Each row comes from the steps of one path. Every step used is in the known rows, and no mark comes twice. Write the path behind each row, first mark first.
Known rows
A, C: [ 12   9 -16  18  -8  -2   0  16   8   3   1  -6   2 -13 -14  14 -21  -2
  12   0   6   6   6  11  -4  10   9  -7  -9 -14  -5   3  -9  -7  20 -13
   6 -11  -2   0  -6  12   3   4   5   1   2  -1]
Y, C: [ 11   8 -13   9  -9   1  -8   6  14   0  -7   8  10 -12 -11   0 -14   1
  14  -6  12  19 -20  16  -5  -2  13   2  12 -17  -2   9 -13 -11  14  -7
   4  -9   1  -9  -8   7   4  14  12  10   9   7]
K, C, A, J, Y, R: [  9  -5 -18  11   0 -12  -4   1   2  -3  -3   9  10  -9  -3  17   1  16
 -14   5  29  22 -11   6   5 -17   2  -8 -23   5   8  33  -4  -1  25 -20
  -9  -4  -1  -6   0  17  12  27  17   6   3  -9]
R, Y, J, A, M, V: [ -2 -16 -15  23 -12  20 -12   9   5  13  20   1  -5  10 -15   4 -15   6
   5   2  48   5  -4  11 -14  17  20 -15   0 -16 -14 -27   8   4  25  -3
  29  -8  -3 -13 -12  -2  -2  16  -1  -2   1  -7]
R, Y, J, A, C, K: [ -1 -13  -7  21 -20   7   0  16  21   9   1  -7   8  -6 -10   8  -7  13
   8  13  38   2  -1  20   2  12  21  -1 -14 -13 -22   0 -13   3  14 -16
  14   1  16  -2 -10  -3 -11   7   0   8   3   6]
R, Y, C, A, J: [  3  -2  -9  11 -21  -5  -8   8  15  -6   8  -3   3 -13  -8  -2 -10  10
   4   6  34  17  -8  -2   5   2  10   8  13  -1 -10  18  -4 -12  32 -11
   3 -18   3 -14 -13  11  -8  11  10   3  -8  -3]
K, C: [ 11   7 -26  10   4  -2  -1   3   0  -1  -8   4   5  -8   1  20 -11   3
   2  -9  11  23  -8  15  -1  -3  10  -6  -9 -15  12  16  -8  -1  19 -19
  10  -7  -8 -10  -5   6   7  17   4  11  11   4]
K, C, A: [  8   4 -25  12   2   1  -3  -8   2  -3  -8   2  -2 -17   1  17 -16   2
  -8  -4  22  18  -1  12  -3   0  18  -8  -5  -5  12  18  -1   2  20 -15
   6  -6  -3  -9   2   5   4  26   1   1   5  -6]
A, J: [ 15   9 -16  16 -11 -15   0   9  -5   6   1  -1   5  -5  -6   9 -17   1
   2  -1   4  16  -6  -1   1  -3   5  -3  -3 -10  -4  18  -9 -10  31  -8
   5 -16  -6 -13 -20  11   3   5  13  12   5   1]
J, A: [  5  -2 -18  16  -9  -6  -8   0   9   4  -6   2   0  -3 -16   0 -12   4
  -3   1  16   8 -16  16   2   3  21 -11   1 -19  -9   3 -12  -8  15  -2
  12  -5  13  -8 -13   2  -4  13   2  10  13   1]
M, A, C, Y: [ 18  14 -21   9   1   1   4  22  24 -10  -2   6  -4  -2 -14  14 -19   2
   8   3   0   5   7  10   8  17   8 -15 -15 -13  -3  -6  -8 -16  14 -14
   9 -16  -5   1  -2  16   4   2  13  -1   6   0]
K, C, Y, J: [  9  15 -13  -2  20  15   1  12  17  -2 -11  11  22  -7   6  24 -13   0
   6 -18  14  29  -7  16   0  -3   2 -20 -12 -21   7   2   1   6  17 -21
   6 -11 -11 -18  -4  -9   7  16   5  17  11  13]
R, Y, J, A, M: [ -9 -10  -9  14 -15   9 -10  12  14   9  13  -1   3   7 -14   1 -10   8
  -2   7  37   4  -6  18  -7  12  22 -16  -6 -17  -7 -16   3   4  18  -8
  20 -16  -1 -11 -17   1  -3  10  -3   7   8  -5]
C, Y, J: [  7  19   2   0  12  13  -4  13  21   5  -9  11  22  -4  -1  13 -13  -8
   6 -11   6  24 -10  10  -6   3   4 -23  -2 -22  -2  -5  -2   1  13  -4
   9 -15  -8 -17 -11  -4   3   6   9  18   9   9]
Y, C, A, J: [ 12   1 -13  11 -20  -5  -8   2   7  -2  -3  -1   6 -17 -10  -5 -23   3
   4   0  19  14 -10   1   0  -6  15   4   7   0  -9  19  -8 -10  30  -5
  -5 -15   6 -12 -11  10  -1  18  17   4  -3   0]
K, C, Y, J, A: [  7   4 -17   2  17  13  -4   9  21   0 -10   8  20  -4  -3  16 -13  10
   1 -14  26  22 -11  19   5  -1  12 -24 -14 -20  -7  -4  -2   6  13 -16
   6  -7   4 -18  -6 -12   0  23  -1  18  15  13]
M, A, J, Y, C: [ 10   2 -17   4 -21  -9  -6   8  12 -10  -7  17   4  -1 -26   0  -5  10
   4   6  15   5 -15  10  10   5   3  -2  -5  -2   0  20 -18 -21  11 -18
  -5 -10  -2  -6 -10  24   7  11  32  12   7   6]
R, Y, C, A, M, V: [  4 -14 -18  22 -16  12 -14   5   9   3  23   7 -10  -5 -11  -1 -19   4
   7   2  47  11  -4   6 -16  11  27   2  18  -5  -6 -11  10  -9  25  -3
  23  -8  -4  -7  -7  14  -1  19   6 -12  -7 -13]
Y, R: [ 11   6 -14  14  -2 -10  -6   7   9   3   1   9   6   0   2   1  -2   0
   3  -1   9  19 -15  10  -7 -12   8 -10  -3 -17   4  13 -10  -3  20   1
   8  -4  -4  -3  -8   9   9  13  14   4   6  -8]
M, V: [ 17   4 -22  22   1   5 -10   1  -6   5   3   8  -5  -5  -5  12 -14  -9
   8  -8  19  16  -9   2 -11   4   9  -7   8 -17  -2  -3  -7 -10  21   0
  24   0  -6 -10  -9   4   5  12  10   0   2  -3]
J, Y, C: [  4   7  -7   5  -6  -1 -11  10  21   2 -12  22  16 -12 -25   4   1   2
   7  -1  18  17 -26  23  -1  -1  11  -3  11 -14   0  10 -10 -14   3 -16
   1  -6   4  -6 -10  13   8  12  16  17  12   9]
Y, J, A, M: [ -2  -5 -12  15 -15   8  -7   7   4  13   3   2   3   2 -18   0 -21   4
  -3   0  21   1  -7  22 -15   6  26 -17 -11 -17  -7 -13  -2  10  16  -2
  13 -11   4 -11 -15  -2   5  16   3   8  12  -1]
C, A: [  5   4 -13  15  -5  -2  -7  -5   7   2  -8   3  -2 -16  -9   5 -17  -6
  -9   4  13  11  -2   7  -8   1  20 -11   5 -10   7   9  -3  -5  17   0
  11  -8   1  -8  -5   7  -1  15   3   3   4 -12]
R, Y: [  1   5 -12  11  -3  -3  -6  12  14  -2   3   0   5  -1  -3  11   0  -1
   0   4  18  17  -8  10   2   6   7  -4   9 -22   1   9  -4 -12  21  -8
  20 -16  -9  -9 -15   9  -3  -1  -1   8   5  -4]

Which path is each row?
[  8   3  -8  12  -5 -21  -6  11   6   4   1  11  14   4 -12   9   8   9
  -5   4  12  16 -23   2   2 -13  -5 -10 -14  -7  -2  23 -10  -8  22 -11
  -2  -6  -4  -4 -14  20  12   9  27  13   8  -6] -> A, J, Y, R
[ 15   2 -12  25 -14 -10   7  15   8  11  -1   0   3 -10  -9  15 -16   4
   9   3   3   8  -1  15  -4   2  21   7 -13 -13  -9  12 -19  -5  13 -18
   9   2   5   3 -11   7   3   5   8   7   7   3] -> A, C, K
[  3  -2 -18   8  10  13   0  17  16   8   2  10  10   3  -5  15 -19  13
  -2 -12  25  16  -8  23  -5   4  25 -24 -22 -19  -5 -14   3  10  16 -20
  10 -12  -3 -14 -10  -3   7  24  -2  14  18   8] -> K, C, Y, J, A, M
[  7   4 -12   9 -13   3 -12  -3  17  -3  -7   5   6 -22 -11  -5 -19  -2
   4  -1  22  14 -12  12  -8  -1  22  -1  16  -6   0  10  -6  -8  16  -1
   2  -7   7  -8  -3   7  -2  20   7   1   3  -4] -> Y, C, A
[  2   1  -5   9   2   8  -5  20  20  14   3  12   7   8 -15   3 -20   6
  -4  -4  19   7 -14  17  -9   6  24 -25 -10 -22 -14 -23   1   4  14  -6
  14 -16   5 -13 -16  -1   4  12   3  14  17   5] -> C, Y, J, A, M
[ 12  11 -21   4  22   1   1  16  16  -2  -7  13  11  -3   2  24 -10   4
   3 -15   9  29  -9  10   6  -3   8 -12  -7 -22   3  12  -4  -5  17 -24
  11 -12  -9 -12  -8   5   6  13   4  15  14   9] -> K, C, Y
[  4  -5  -7  14 -18  -6  -3  12  25   3   2  13  11  -5  -2   3   1  10
  11   3  24  21 -21  16  -1  -6  22  15  14 -16 -11  19 -19 -14  12 -16
  16  -2   1  -5 -17   6  -3   4  10  14   6   8] -> R, Y, C, K
[  2   0 -12  21 -13  -3  -4   4   0  10   7   4  -6  -7 -13   5 -24  -1
 -11   6  14   3   2  12 -17   3  29 -11  -2  -8   8   0   3   1  21  -3
  15 -15  -4  -6 -10  16   5  17   1  -3   8 -15] -> C, A, M
[ -4   7  -4   7  -4  12  -8   9  14  -1  -1  -3  14  -5   0  11  -4  -5
   8   1  25  18  -5  10  -8   9   3 -12   2 -20   4   0   1   0  18  -5
  16 -14 -12 -15 -12  -3  -4   4   1  10   0   1] -> R, Y, J
[  1   0  -3   5  -9   2 -13   1  22  -1 -12  16  12 -21 -28   2  -8   0
  -3   4  27  13 -22  18  -4   0  16  -6  13  -5   1  13  -7 -10   4 -10
  -4  -5   8  -5  -2  13   3  22  11  10   7  -3] -> J, Y, C, A
[  3  -9 -10  19 -11  14 -15   4   6  10   8  23  -4 -10 -30   3 -18   0
   0  -1  38   6 -16  15 -20   8  23  -4  12  -2  -3  -7   4  -5  11  -9
   9   0   0  -4  -3  17  11  27  16  -3   5  -9] -> J, Y, C, A, M, V
[  2   4 -12   6 -12  -1 -11  14  23  -4   1   4  10  -5  -7  -1  -2   3
  15   3  26  21 -15  14   3   3  12   6  21 -18  -2   9  -7 -16  18  -9
  13 -14  -3  -9 -12   9  -5   4   6   7   2   2] -> R, Y, C
[ -5  -4  -9   8  -7  12 -11   5  19   1  -1  -4   8  -2 -11   3  -3   4
   0   6  37  12 -13  15   0  11  12 -13   0 -18  -9  -6  -2   1  17  -5
  15 -11   5 -15 -13  -7  -9   9  -3  12   3   0] -> R, Y, J, A
[ 10  17  -3   5   8  13   2  26  24   6  -5   1  18 -12  -8  18 -20  -6
  16  -8   9  15   3  11  -6  12  -1 -19 -12 -20 -10 -11   0  -1  18 -11
   3 -18  -5  -8  -4  -2   2   3   7   8   3   7] -> A, C, Y, J
[ 12  -2 -21  28  -7   3  -5   8 -11  15  16  10 -13   4  -9  10 -22  -3
   4  -5  16   8  -5   7 -20   7  18  -8   1 -18  -1 -12   1  -2  23  -6
  27  -6 -11  -7 -15  13  11  13  10  -3   7  -7] -> A, M, V
[ 13   0 -18  12   4  -9  -4  25  30   4   5   1   6   1 -11   2 -10  14
   7   3  21  12 -10  12   8  -2  12 -17 -17 -15 -25  -7  -7  -7  19  -4
   2  -6  18   3  -5  12   1   7   8   2   8  -1] -> J, A, C, Y, R
[ 18   1 -21  25 -22  -7   9  10   6  -1  -1   5 -12  -4 -10  10 -18   7
   6  11   2  -3   7  16   2   7  20   3 -19  -8   0  11 -22  -8   7 -17
  13   3   0   8  -4  14   5   8  15  -4   8  -2] -> M, A, C, K
[  4  -2 -13  16 -20   1  -7   6   9   7   4  10  -1 -11 -15  -4 -27   2
   2   0  19   6  -9  17 -17   1  33  -3   9  -6   0   1   0  -3  18  -7
   5 -14   0  -4  -6  14   6  21   7  -3   6  -7] -> Y, C, A, M
[ -1  -5  -5  11 -14   0  -9  10  17   7   0  19   5 -13 -32   1 -12   6
  -4   5  26   5 -17  22 -13   3  28  -5   5  -3   4   4   1  -2   7 -13
   1 -11   3  -2  -7  19  10  21  12   6  10  -8] -> J, Y, C, A, M
[ -2  -2 -10   8 -13   5 -12   4  25  -6   1   2   5 -17  -8  -2  -8   3
   5   6  36  17  -9  10  -1   5  17   4  22  -9  -2  10  -1 -11  19  -6
   8 -13   0  -7  -7   9  -8  12   2   2  -2  -7] -> R, Y, C, A
[ 10  -8 -33  28  -3  11  -3  -4 -14   8  13   7 -16  -8  -3  20 -29   3
  -2  -7  31  12   5   8 -19   4  25 -10  -6  -3   9  -5  10   5  27 -14
  19  -1  -9  -8   1   9   9  33   2 -12   1 -14] -> K, C, A, M, V
[  9 -11 -27  30 -11   4  -9   4  -5  16  16   8 -19   8 -20   0 -23   5
   1   0  28   4 -10  11 -14   7  30 -10  -1 -15 -16 -19  -2  -2  22  -3
  27  -4   5  -6 -15   9   3  19   7  -3   9  -6] -> J, A, M, V
[  0   2 -11  12  -9  11 -10  -1  10   4 -10  -3   8  -7 -14   2 -14   1
   0  -2  25   9 -14  20  -7   5  16 -18  -3 -19  -7  -6  -8   3  14   0
  10  -4  10 -14 -10  -8  -3  17   4  14   9   5] -> Y, J, A
[  5  -3 -27  19  -5   1   1   3  -3   4   5   4  -8 -10  -5  15 -24   7
 -11  -2  17  10   3  14 -10  -2  26  -8 -14  -5  15   8   4   7  21 -20
   9 -11 -10  -6  -4  10   9  27  -2  -4   9 -12] -> K, C, A, M
